Known rows, with every way that one mark hangs from another:
K353[K282[K435] K506 K676]: [-21.3  10.3  28.1   9.5 -21.4  12.6   9.5 -19.7  25.2   6.3   4.6   0.9
  -6.9 -56.3  -1.9  13.8  25.4   0.5  12.5 -21.0]
K623[K378 K507]: [ -9.0 -15.1 -17.0  16.1  -5.3   5.9 -15.6 -44.7  17.5   3.7  -9.0 -17.5
  -9.5  -5.4 -18.3  10.4  43.9 -27.9  -6.1 -17.5]
K378[K623]: [ -6.8 -25.9  11.9  52.1 -25.5  17.1  -2.3 -30.3  14.7   9.6  -2.6 -17.2
  -1.7   4.3 -10.9  37.7  31.2 -27.8  -6.8 -25.8]
K676[K353[K282]]: [-10.1 -10.2   0.0  10.9 -24.5  16.0  -1.8 -29.2  14.3  30.0   1.4  -4.0
  -9.5 -24.1  -2.8  54.5  37.0 -18.0  -7.0 -18.1]
K676[K353[K282[K435] K506]]: [-21.8  -0.3  -4.9   7.4 -22.9  16.1   2.5 -20.9  19.2   8.0   1.7  -6.8
 -11.9 -46.4  -0.6  47.8  26.2  -0.6   0.0 -20.8]
K676[K353[K282 K506]]: [-13.0 -11.0  -5.1  13.9 -32.0  22.2   1.9 -20.2  16.7  18.6  -0.1  -3.7
  -9.9 -38.0  -2.2  47.6  32.3 -11.0  -2.9 -18.7]
K353[K282]: [-10.7 -16.0  19.8  13.3 -25.6  13.7  -2.9 -26.9  17.1  23.5   3.4  -4.2
  -5.9 -17.0  -9.3  33.5  36.8 -20.5   2.8 -18.9]
K505[K676[K353[K282 K506]]]: [-17.2 -10.4   2.9  11.0 -39.3  13.8  -6.1 -24.3  14.9   9.7  -3.6  -5.7
  -7.6 -26.1   0.9  55.2  22.4 -23.4  -3.8 -13.9]
K507[K353 K623[K378]]: [ -4.0   8.2 -14.0   6.2  -8.1  16.8 -20.2 -40.5  14.9  26.5   2.1 -17.2
  -6.8   6.3 -15.0  14.8  61.7 -15.4 -15.8  -6.1]
K507[K353[K282 K506 K676] K623[K378]]: [ -6.9  17.2   7.4  -6.7 -12.3  18.4  -3.6 -26.1  18.9  32.3   4.8   2.8
  -6.9 -28.6  -3.4   0.3  60.3  -7.0  -4.1  -4.3]
K282[K353 K435]: [-28.3  10.4  -1.0   9.0 -14.1   5.9 -13.3 -32.2  22.8  -4.0   5.8 -27.6
  -8.5 -16.9  -8.6  32.9   8.0 -11.3  -3.2 -24.1]
K506[K353[K282]]: [-13.5  -4.6  32.7  37.3 -30.0  12.3  -1.9 -32.7   4.6  15.6   6.0   1.3
  -0.4 -13.8 -15.8  28.9  32.7 -15.8   5.7 -20.5]
K378[K623[K507[K353[K282[K435] K676]]]]: [-12.1   7.5  10.5  30.4  -4.7   1.2   6.4 -25.1  10.8  17.3   3.2   3.2
  -1.5  -9.2   3.5  12.8  38.9 -30.7  -5.5 -13.7]
K505[K676]: [-12.4 -10.8  13.3  29.3 -34.6   9.9 -16.7 -36.4  16.1   2.6  -3.5 -18.5
  -2.2   2.1 -12.1  37.9  24.0 -31.9  -3.5 -15.8]
K623[K507]: [-10.8 -13.3  -9.5  35.1 -20.3   8.3  -8.8 -32.7  16.6   8.6  -4.3 -16.8
  -3.5  -7.2 -15.1  13.8  36.8 -32.9  -3.3 -14.2]
K623[K378 K507[K353]]: [ -2.8   3.8 -24.8  15.4   0.0   5.7 -20.5 -46.0  11.3  10.6  -3.7 -12.5
  -9.2   6.4 -16.1   7.6  53.3 -30.0 -14.5 -10.2]
K378[K623[K507[K353[K282 K506 K676]]]]: [ -6.6  -3.4   6.7  40.5 -19.2  11.0   8.7 -18.7  10.9  17.4   0.4   5.2
  -0.9 -13.9   1.1   8.4  41.1 -33.3  -4.3 -12.3]
K353[K506]: [-11.8 -13.2   0.7  38.3 -34.7  23.4  -5.0 -25.5  20.8  -0.7  -1.7 -17.8
  -5.4 -22.9 -15.8  23.6  28.6 -11.6   1.7 -22.1]
K353[K282 K506]: [-14.8 -16.8  15.9  17.6 -34.1  20.2   1.5 -17.8  19.8  11.5   1.9  -5.3
  -6.9 -33.6  -8.2  27.0  31.4 -11.9   7.2 -19.9]
K282[K353[K506 K676] K435]: [-28.9  22.1   5.7  14.2 -18.6   9.7  -2.9 -25.0  28.1  -8.5   4.8 -20.2
  -7.5 -43.0  -3.7  14.7   3.3  -3.1   3.3 -24.5]
K505[K676[K353[K282[K435]]]]: [-21.3   0.5   6.3   0.4 -24.7   4.2  -9.1 -31.8  15.2   8.5  -0.7  -8.3
  -8.0 -20.4   2.7  59.8  21.1 -20.8  -4.9 -14.5]
K435[K282[K353[K676]]]: [-18.8   3.6   9.3  27.1 -23.2   5.5  -2.5 -21.9  20.7  26.4   1.1  -7.7
  -3.6 -18.7  -7.0  25.3  27.9 -26.4  -7.8 -22.6]
K623[K378 K507[K353[K282 K506]]]: [ -8.5  -0.2 -17.1   3.4  -6.3   8.3 -11.6 -32.4  13.0  11.1  -1.8  -1.3
 -11.1 -13.8  -9.9   5.1  51.9 -21.9  -5.8  -9.4]

Rows:
[-23.9  -4.9  15.0  10.2 -23.5  14.0   1.6 -18.1  22.6  -0.7   4.3  -8.5
  -8.6 -42.4  -6.3  27.4  25.0   0.8  10.5 -21.9]
K353[K282[K435] K506]
[ -6.0   3.6  -0.4 -12.2  -6.5  13.8 -14.2 -33.5  13.9  35.5   5.9  -5.1
  -7.7  -1.7  -8.0  17.8  64.9 -15.3 -10.2  -4.1]
K507[K353[K282] K623[K378]]
[-16.0  -4.7  -2.4  33.9 -12.9   6.9   3.2 -17.5  10.7   2.4   1.7  -4.0
  -3.9 -11.0   0.8  18.3  35.4 -23.6  -3.9 -14.4]
K378[K623[K507[K353[K282[K435] K506]]]]
[-31.9   9.9  -5.4  12.9 -21.2  11.2 -10.1 -24.0  25.3 -15.4   4.4 -28.3
  -9.3 -30.8  -7.7  26.3   3.2  -2.4   1.5 -25.3]
K282[K353[K506] K435]
[-14.1  29.7  17.3  11.9 -16.5  12.7   4.0 -22.8  17.8  13.9  10.0   5.7
  -6.2 -38.4  -0.3  11.0  35.8  -3.5   1.8 -12.3]
K507[K353[K282[K435] K506 K676]]
[ -5.9  19.4  17.4   6.4 -18.6  14.3   0.0 -24.0  15.1  47.5  10.5   3.7
  -0.8 -16.8  -1.8   9.1  58.3 -18.9  -5.8  -0.8]
K507[K353[K282 K676] K623]
[-22.5   2.5   5.2  32.2 -29.5  11.5   0.9 -15.4  23.1  16.4  -0.5  -8.6
  -4.4 -31.0  -6.5  19.4  23.7 -19.1  -3.6 -23.5]
K435[K282[K353[K506 K676]]]
[-12.0  -1.9  27.3  19.2 -31.3  18.9   9.3 -19.6  22.7  17.5   2.6   3.9
  -5.1 -47.2  -4.9  13.7  31.8 -10.9   9.5 -19.2]
K353[K282 K506 K676]
[-18.7  19.1  45.7  29.3 -19.4   5.4   5.8 -33.9  10.0  11.2   8.4   6.6
  -0.4 -35.5 -10.9  16.8  27.1  -5.7  10.1 -21.5]
K506[K353[K282[K435] K676]]
[ -6.0   2.9 -30.1  20.1  -6.5  10.8 -17.1 -38.4  13.2   0.7  -4.9 -12.7
  -9.9  -6.2 -15.4   2.5  49.2 -22.4 -10.1 -10.5]
K623[K378 K507[K353[K506]]]
[ -4.2   0.3  -3.9  53.9 -19.9  13.3   3.8 -24.6  11.0   8.2  -2.7  -5.1
  -0.1  -5.7  -4.4   5.3  38.4 -33.5  -8.8 -13.3]
K378[K623[K507[K353[K506 K676]]]]
[ -9.8   3.5  -4.2  -6.7 -14.9  18.8 -10.7 -24.5  16.3  26.3   4.6  -5.6
  -8.7 -17.0  -6.9  11.3  59.7  -7.0  -6.1  -4.9]
K507[K353[K282 K506] K623[K378]]
[ -4.1  -9.8  -8.8  51.4 -15.6   9.5  -4.6 -29.9   7.0  13.5  -1.6 -10.6
  -0.9  15.5  -6.9  21.0  42.6 -40.9 -14.2 -13.7]
K378[K623[K507[K353]]]
[ -8.8  18.0  14.1   9.2 -25.8  20.4   3.5 -15.2  17.8  35.9   8.5   3.0
  -1.7 -30.4  -1.1   2.9  54.0 -11.5  -1.2  -1.7]
K507[K353[K282 K506 K676] K623]
[ -7.9   5.0 -20.6  37.0 -21.7  13.1  -8.6 -26.9  12.1   5.2  -0.7 -11.1
  -4.0  -8.4 -12.3   5.8  42.1 -27.3  -7.1  -8.1]
K623[K507[K353[K506]]]
[ -3.4  23.6   4.9  23.9 -19.7  17.2  -6.2 -31.1  16.2  36.8   6.7  -8.2
   0.4  -7.5  -8.2   5.4  55.5 -19.6 -10.6  -2.6]
K507[K353[K676] K623]
[-18.5   0.6  -0.7   3.5 -15.0  11.0  -0.9 -29.3  16.6  19.8   3.3  -6.5
 -11.1 -32.3  -0.5  54.1  30.5  -9.0  -4.7 -19.9]
K676[K353[K282[K435]]]
[ -2.8  21.7   4.4  36.3 -26.1  21.3  -2.1 -29.8  16.0  14.2   4.5  -4.0
  -3.2 -20.8  -9.4   8.4  39.3 -14.7  -5.6 -12.6]
K507[K353[K506 K676]]
[-26.3  23.8  10.4   9.7 -11.7   3.9  -6.0 -33.5  25.7   2.2   6.2 -19.5
  -6.7 -29.0  -4.9  20.5   7.5 -10.3  -1.2 -23.8]
K282[K353[K676] K435]
[-11.1   7.9  46.0  38.1 -28.5  10.8   5.5 -33.7   7.1  20.6   6.3   9.7
   1.3 -26.7 -13.0  17.3  33.1 -15.8   7.3 -20.0]
K506[K353[K282 K676]]
[ -4.5  18.6   9.6 -11.7  -4.7  12.0  -7.0 -34.3  16.7  44.2   6.5   2.5
  -6.1 -15.4  -5.3   6.1  65.1 -14.7  -8.6  -3.5]
K507[K353[K282 K676] K623[K378]]
[ -6.7 -10.9 -12.6  54.4 -21.4  14.3  -1.7 -22.8   9.3   4.5  -2.7 -11.0
  -1.5   3.9  -6.5  16.6  38.5 -33.8 -10.2 -14.4]
K378[K623[K507[K353[K506]]]]
[ -7.7   2.1  -5.8  17.5 -14.1   6.0  -6.2 -27.9   9.5  25.7   4.3   0.6
  -4.4  -3.5  -6.3  13.5  48.4 -33.9  -6.8  -5.8]
K623[K507[K353[K282]]]
